What can hang from each mark:
lolefiv: gudil
porot: bokib
sokom: bokib vapi
vapi: sokom
bokib: lifit lolefiv porot sokom zomu
gudil: lolefiv
zomu: bokib

Known rows, with every way that one mark hangs from another:
(sokom (bokib zomu) vapi): [ -6   8  -3  19  -7 -38   6  24 -18 -13 -14  -3   5   5 -32   0  37 -16
  20   2   7 -10  -8 -18  30 -17   8 -42  -4  23 -29  -5  -4   7 -10   0
  10  24 -20   1 -11  -1  -7  49]
(bokib lifit sokom): [-23 -15  36  43  -5  -5  23  28   3  -2  -5 -12  10 -34   2 -11   8   6
 -10 -11   8  15   3  -3  15 -15  11 -51 -16  15  -3  -9   8  -6 -13  17
   1  -7 -17  -7   0  -9 -17   7]
(lolefiv gudil): [ -2 -10   2  -1 -18   2  -9   2   7   5  -7   9   9  -3   0   4   8 -13
 -37 -38   1   5 -10 -12  16   0  18 -14  20 -14 -26  12  12  22  17  -1
 -10  33   2 -21 -12 -23 -10   7]
(vapi (sokom (bokib (lolefiv gudil) zomu))): [  3  16 -46  -2 -10 -31   1   3 -22 -12 -29   5  -2  -3 -10   0  33  -6
   7 -44   3 -13 -20 -15  40  -6  34 -51  -2  -2 -41 -20 -14  36  19   7
 -14  15 -22 -26 -34  13 -12  44]
(vapi (sokom (bokib lifit porot))): [ -7   4  23 -11  -8 -11  18  21 -25 -18 -30 -12  12 -76  -5 -14  51  26
  28 -20   8   7  23  12  36 -33   5 -47 -45 -33 -26  -3 -11 -17 -43 -20
  -2   4  17  -3 -29  41 -22  19]
(zomu (bokib sokom)): [-23  -5  15  42  -4  -4  13  34  10  19  16 -27  11 -15   8 -14  -7   8
 -11   6   6   6 -10   4   8  -5  19 -50   7  32  -8  -7   1  -7  -9  31
  -1  19 -14 -33   6 -40 -16  37]
(bokib lifit porot zomu): [-35 -22  46  21   6   9  43  38  -6 -25 -20 -16   2 -43 -22 -15  28  31
  23 -15  28   9  -7  -3  36 -24  12 -33 -24   1   6  -4  20 -14 -25   6
   5 -15  -7  -9  -2   8 -15  12]
(gudil lolefiv): [  2 -17  17  17  -9 -12 -28  -8  -3   2  -3  15  22  15   1 -17  14   8
  -6 -12   8  16 -12  -6  33 -16  -3 -22  11 -20 -13  -1 -13  -6  -6 -12
   5  16 -11 -18  -6  -1   1  -7]
(porot (bokib lifit (lolefiv gudil) sokom)): [ -4 -35 -16  41   3   9  37  35  28 -14 -18   0 -14 -33   5   7  -4   2
 -38 -48  -3  11   3 -16  17   4  23 -40  -1  39 -31 -20  21  25  20  25
 -42  -1 -37 -12 -18  -1 -26  16]
(bokib lifit (lolefiv gudil) porot sokom): [-18 -21   6  32  16  34  41  43  16 -32 -18 -24   3 -53  12  -2  32   2
 -35 -67  18  12  -9 -14  40   2  28 -46 -11   8 -19   0  27   8   9  15
 -39  11 -19 -23 -30   3 -38  16]
(porot (bokib lifit (sokom vapi) zomu)): [-14 -26  25  69  -4 -25  37  54   8 -26  -9 -26  -9 -25 -32  -8  -6   6
   7   9   7   0  12 -14  12 -12  18 -56  -3  70  -8 -21  20   6 -12  20
  -7 -26 -33  34   3 -10  -6  34]
(bokib lifit porot): [-21 -23  47   4  10  21  32  29   2 -21 -21 -11  12 -57  -4 -13  30  27
  -2 -29  21  13   4   7  34 -20   5 -21 -27 -14 -15   7  13 -15 -35  -8
   0   1   9 -12 -12  14 -25  -3]
(porot (bokib lolefiv)): [ 10 -20 -16  12  10   7   8  17  26   3 -18  12  -5  -7   0   9   0  10
 -12 -36  -9  -6  -9  -7  18 -10  11 -17 -18  28 -33 -20  -1  13  -7   5
 -26  13 -44 -21 -21  24 -16   7]
(sokom bokib): [  3   3  -7   1 -10 -19   0   6  -1  10 -15  24   9 -13  -2  -6  26  -4
   3  -5  -2   7  -4 -10  21 -20  -1 -32 -17  -4 -26  -1 -14  -5 -16   0
   9  21 -14 -22 -12   8 -14  14]
(sokom (bokib lolefiv porot zomu) vapi): [ -8   5 -15  15  20  -2  29  47 -10 -37 -33 -15  -1 -23 -24   4  59   0
  18 -24  16  -8 -18 -20  55 -14  14 -53 -24  25 -38 -10  11   6 -15  -5
 -13  26 -29 -13 -37  31 -25  52]
(zomu bokib): [-16 -11  21  10  -4   1   8  23   8  21  14 -19  11 -10   1 -10   0  16
  -4  -9  11  -1  -5   8  25  -5  14 -20  -2  13 -21  -7  -7   2 -13  17
  -2  25   6 -36   1 -29 -15  27]
(zomu (bokib lifit porot)): [-27 -27  53  12  16  31  42  43   9  -5  -2 -36   9 -55  -3 -14  32  36
  14 -22  24  15  12  13  39 -15  10 -18 -27   4 -17   4  10 -23 -38   6
  -9  11  18 -32 -10 -12 -29  28]
(porot (bokib lifit sokom zomu)): [-18 -29  16  62  -9 -17  38  38  14 -11  -7  -6 -11 -27 -22 -11 -17  17
   7  15   5   7   2 -10   7 -19  16 -56  -9  50  10 -23  18  -2  -8  34
  -1 -32 -49   9  13  -4  -6  15]
(zomu (bokib lifit lolefiv sokom)): [-29 -21  17  50  27  16  43  40   2   5   2 -42   1 -37  16  -6   7  23
  -1 -28  12  10  -6   4  35  -3  24 -56 -17  41 -20 -28   2   6  -9  42
 -27   4 -21 -41 -16 -19 -38  44]
(vapi (sokom bokib)): [  8  17  -7 -14 -24 -42 -17   5 -26   7 -22  10  20 -20  -1  -5  31   2
  15  -8  -3  -7   6   6  21 -28  11 -44 -15 -20 -37  -6 -21   0 -23 -10
   8  14   1  -6 -25  17  -8  19]
(bokib porot sokom): [-20  -1  21  34  -3   5  10  43  14 -13  -1  -9  17 -39   1 -14  13  10
 -18 -10  11  11  -6  -2  11 -14  12 -48  -9   7   1   6  22 -21 -12  -3
   5  15 -23 -11  -4   2 -18   2]

Rows:
[ -5   4   6 -13  11  -8  28  25 -22 -26 -44  -8   4 -68   6  -5  65  27
  30 -50  13   8   8   9  52 -28  12 -53 -57 -21 -39 -10  -7  -8 -36 -13
 -19   2  -2 -18 -49  53 -35  23] : (vapi (sokom (bokib lifit lolefiv porot)))
[  3   5 -21  -3  14  10  19  27   2 -11 -32   5   4 -38   7  -6  55  11
   3 -40   8  -1 -13  -3  44 -20   5 -36 -39  -9 -34   1  -2  -6 -19  -5
 -14  31 -25 -36 -39  39 -36  21] : (sokom (bokib lolefiv porot))
[-24  -3  28  43   3  16  23  64  12 -18  10 -58  19 -40  -5 -12  22   7
  -8  -2  14  -4  15   6  23   1  19 -48   6  45 -25   6  13 -15 -17   6
 -10  33   2  -5 -12 -27 -25  54] : (zomu (bokib porot (sokom vapi)))
[ -4 -14 -14   5  11  27  15  19  10  12   1 -16   1  -4  10   2  15   2
 -29 -57   6   1 -22  -6  40  13  35 -13  17  15 -45  -9   1  33  18  18
 -34  42  -3 -56 -26 -39 -25  42] : (zomu (bokib (lolefiv gudil)))
[-33  -8  45  55  11   3  48  64  -4 -52 -11 -50   7 -46 -26 -18  32   8
   6  -8  21   5   2  -9  33 -12  22 -64  -9  36   3  -7  30 -12 -19   9
   1 -10 -13  20  -3  -7 -18  39] : (bokib lifit porot (sokom vapi) zomu)
[ -9 -30  23  28 -10 -10  37  27   6  -9 -16   2  -9 -22 -26  -6  -9  24
  19   0  12   3  -1  -6  16 -21  11 -26 -13  33  -3 -19  12   3 -17  17
  -1 -21 -25   5   6   3  -4  12] : (porot (bokib lifit zomu))
[  4 -33   8  16  18  11  31  24  16   0 -29  -2  -8 -31  -3   5   4  25
   0 -40   2   4   4  -1  27 -13  10 -20 -30  25 -28 -22   8  11 -17  14
 -28  -6 -31 -13 -21  25 -20   7] : (porot (bokib lifit lolefiv))
[-14   6 -12   5   6 -34  25  12 -37 -12 -35  -4  -4 -31 -10  -7  44  20
  38 -28   6   0 -11  -1  51 -29  24 -57 -38   2 -26 -36 -15  14 -19  16
  -8 -12 -21 -21 -27  27 -17  39] : (vapi (sokom (bokib lifit lolefiv zomu)))
[-16 -14  -2  56 -17 -22  17  35  21  -2   3   0  -8  -2 -23  -8 -27   4
  -4  21   5   1 -11 -11  -5 -16  14 -51   8  53   6 -19  15  -5   4  30
   9 -13 -57   0  14  -6  -1  11] : (porot (bokib sokom zomu))
[-15 -11  26  25   4  -9  43  48 -13 -38 -24 -20   1 -47 -32  -7  61   9
  40  -6  26   4   6 -12  54 -21   4 -46 -29  17 -21  -1  13 -15 -33  -9
   3   4  -1   7 -23  19 -21  46] : (sokom (bokib lifit porot zomu) vapi)
[-23 -13  23  54  26   8  40  56  -6 -14  -1 -64   8 -30   5  -1  25  15
  -5 -26   5   3   8   1  42   2  31 -57 -10  59 -37 -27   1  14 -10  31
 -35  18  -6 -17 -25 -26 -32  64] : (zomu (bokib lifit lolefiv (sokom vapi)))
[ -6  21 -10   0 -25 -50  -7  10 -30  -2 -19   5   7 -11 -21  -8  24   5
  34   8   5  -7  -6  -1  22 -29  23 -53  -9  -5 -16 -15 -16   3 -17   3
  18   5 -18  -4  -8  14  -2  35] : (vapi (sokom (bokib zomu)))
[ 11 -16 -29  42  -4   4   8  41  26 -23 -11 -20   0  -8  -3  10  -2 -23
 -48 -45 -11  -9   4 -22  18  16  32 -44  20  58 -48 -13  15  32  30  12
 -45  33 -41   7 -29  -8 -14  37] : (porot (bokib (lolefiv gudil) (sokom vapi)))
[-18 -15 -16  34  13  19  20  30  16   7   8 -28   1  -5  16  -2   4  -6
 -41 -41   3   1 -22  -4  28  20  39 -40  19  33 -33 -10   6  24  27  37
 -34  37 -25 -50 -23 -43 -27  47] : (zomu (bokib (lolefiv gudil) sokom))
[ -1   7  15  -8 -16 -38   5   6 -32  -1 -28   2  14 -46  -2 -10  38  14
  27 -11   3   9  14   9  30 -34   5 -47 -31 -23 -34  -9 -27  -1 -32  -5
   3   2   9  -4 -22  23 -20  25] : (vapi (sokom (bokib lifit)))
[-18 -26  -3  60  15  -7  54  44  14  -9 -18 -11 -22 -30  -9  -4  -3  20
   6 -16   4   9 -14 -15  22 -14  25 -57 -19  62  -4 -37  14   6   4  39
 -20 -29 -64  -8  -3   7 -14  28] : (porot (bokib lifit lolefiv sokom zomu))
[-22 -23  21  18  28  23  37  26   1   7  -6 -32   0 -31  11  -7  21  33
  11 -42  15   9  -4   8  51  -5  21 -24 -23  26 -32 -24  -1   9 -16  26
 -31  11  -3 -48 -23 -13 -33  38] : (zomu (bokib lifit lolefiv))
[  4 -39  -4  11   8  16  31  18  24  -9 -28   3 -13 -27  -1   7   8  11
 -27 -60   1   8   1 -13  32   1  21 -10 -13  18 -40 -15   9  28  12  13
 -46   3 -22 -18 -27   7 -26   9] : (porot (bokib lifit (lolefiv gudil)))
[-41 -18  20  56  28  12  59  52   2 -33 -17 -31  -5 -45  -7 -18  31  24
   5 -30  23   5 -26  -8  38 -16  25 -68 -28  30   3 -22  25  -6  -6  27
 -14 -20 -41 -20 -11  13 -28  26] : (bokib lifit lolefiv porot sokom zomu)
[-18  -2  23  46   1  -3  10  46   6  -2  17 -46  19 -10  -4  -5   5  -7
 -11   1   0   0   7   4  19   2  23 -48  14  53 -26 -11   5   3 -12  18
  -7  32  -6  -9  -7 -44 -14  52] : (zomu (bokib (sokom vapi)))
[-37 -15   8  59  20  -8  47  34  -9 -12 -12 -19  -8 -18  -2  -8  13  16
   2 -20  12  11 -25 -16  35 -12  28 -67 -14  38   4 -31  17  12   4  41
 -13 -22 -47 -22  -5  -4 -20  28] : (bokib lifit lolefiv sokom zomu)
[-28 -17  43  37   9  14  37  51   8 -24 -11 -24  11 -56   2 -16  23  15
  -5 -15  14  18   6  -2  21 -21   5 -52 -24   2  -1   2  19 -22 -26   2
   0  -4 -11  -7  -5   4 -23   5] : (bokib lifit porot sokom)
[-12 -33   5  32  16  -3  48  27  12 -11 -24  -3 -14 -20 -14   2   3  25
  14 -29  10   0  -9 -11  35 -17  21 -33 -22  41 -14 -36   8  12  -9  26
 -19 -22 -43 -14 -10  20 -15  19] : (porot (bokib lifit lolefiv zomu))
[ -7 -15 -11  -4  15  34  12  24  20 -21 -23  -7   6 -27  -1   9  39   2
 -34 -70  13   2 -18 -11  44   6  24 -18  -5  -9 -38   7  18  16  18  -8
 -32  40 -10 -32 -34   5 -26   8] : (bokib (lolefiv gudil) porot)
[-28   3   5  52  17   9  31  59  -2 -43 -11 -45   7 -20 -20  -3  33   3
  -5 -29  13 -11 -22 -11  38  -3  36 -69  -5  49 -11 -14  27   4   3  12
 -14  13 -40  -4 -18   6 -18  45] : (bokib lolefiv porot (sokom vapi) zomu)
[  3  18   3 -15 -20 -22  -4  16 -19 -13 -28   2  18 -50  -5  -6  47  16
  18 -11   4   0   8   8  26 -26   8 -43 -27 -31 -31   4 -11 -17 -37 -26
  11  25   1  -7 -26  35 -17  15] : (vapi (sokom (bokib porot)))
[-11  16 -23  -6   4 -19  15  28 -23 -24 -33  -6   1 -34 -11  -5  53  23
  33 -27   9 -13 -15  -1  44 -22  30 -57 -36  -2 -27 -13  -6  -1 -19  -2
  -2   9 -27 -24 -31  41 -18  38] : (vapi (sokom (bokib lolefiv porot zomu)))
[-16 -13 -12  23  22 -16  45  19 -16  -9 -30   8 -11 -24  -8  -5  42  14
  28 -28  12   5 -21 -14  52 -24  12 -48 -37  12 -20 -26  -5   9 -12  24
  -9  -9 -30 -29 -25  21 -30  38] : (sokom (bokib lifit lolefiv zomu))
[-20  -4   9  45  25  30  32  69  15 -18  -1 -66  10 -30   1  -2  32  11
 -14 -34   8  -5  -3   3  43   5  31 -55  -3  53 -40  -9  15  -2 -11  11
 -32  38 -16 -25 -29 -11 -32  63] : (zomu (bokib lolefiv porot (sokom vapi)))
[  6  -7  18   8   0 -24  21  27 -22 -19 -25  -8  14 -36 -14  -1  44  -7
  12 -13   4   9  16  -7  42 -21  -2 -43 -22   8 -40   1 -10   5 -28  -9
  -5  19  11   6 -25   6 -23  36] : (sokom (bokib lifit) vapi)
[-35  -2  16  50  -2   0  28  47   9 -21  -2 -19   9 -22 -16 -18  12  10
  -1   4  16   4 -21 -12  11 -18  22 -60   1  24  13   0  28 -14  -5  16
  15  -2 -37 -13   9  -2 -10  18] : (bokib porot sokom zomu)
[-41 -19  39  54   7   5  48  49   3 -30  -6 -30   0 -48 -15 -21  18  22
  11  -5  24  14 -11  -7  22 -17  17 -64 -14  21  20  -5  27 -19 -17  20
   9 -22 -22  -9  10  -3 -16  18] : (bokib lifit porot sokom zomu)
[ 20   0 -37  -4   6  -9   3  17  -7 -17 -26   0   1  -4  -5  12  44 -28
 -21 -58  -5  -3  -5 -23  45   5  21 -36   1  13 -66   1  -8  35  17  -7
 -32  54 -11 -17 -51   1 -27  53] : (sokom (bokib (lolefiv gudil)) vapi)
[ -7   6  -5  39  13  -5  10  40  -3 -17 -11 -33  11  -7  -1   5  23  -9
 -25 -33   0  -6  -6 -11  28   5  25 -55   1  43 -31 -13   5  20   6  10
 -19  27 -30  -1 -22  -4 -18  34] : (bokib lolefiv (sokom vapi))
[-30  -1 -15  51  13 -10  24  29   0  -7  -5 -14   3   5  -7  -9   3   5
  -5 -18   9  -6 -40 -22  22  -9  32 -63   0  40  -2 -26  12  11  14  38
  -5   2 -59 -27  -3  -9 -15  24] : (bokib lolefiv sokom zomu)
[  6   2 -21 -17  -5 -19   9   5 -29 -11 -32   0   2 -41   6   6  48   2
  -3 -64  -4   2   1  -4  48 -12  30 -45 -24 -21 -54 -14 -15  28   0   3
 -37  18   7 -24 -47  19 -28  32] : (vapi (sokom (bokib lifit (lolefiv gudil))))
[-10 -12  25   1   6   4  34  27   1 -18 -28   9   4 -61  -3 -11  52  17
  19 -19  15  16   7  -2  38 -31  -8 -37 -40 -19 -21   6  -1 -21 -40 -12
   3   7   1 -21 -24  32 -34  15] : (sokom (bokib lifit porot))
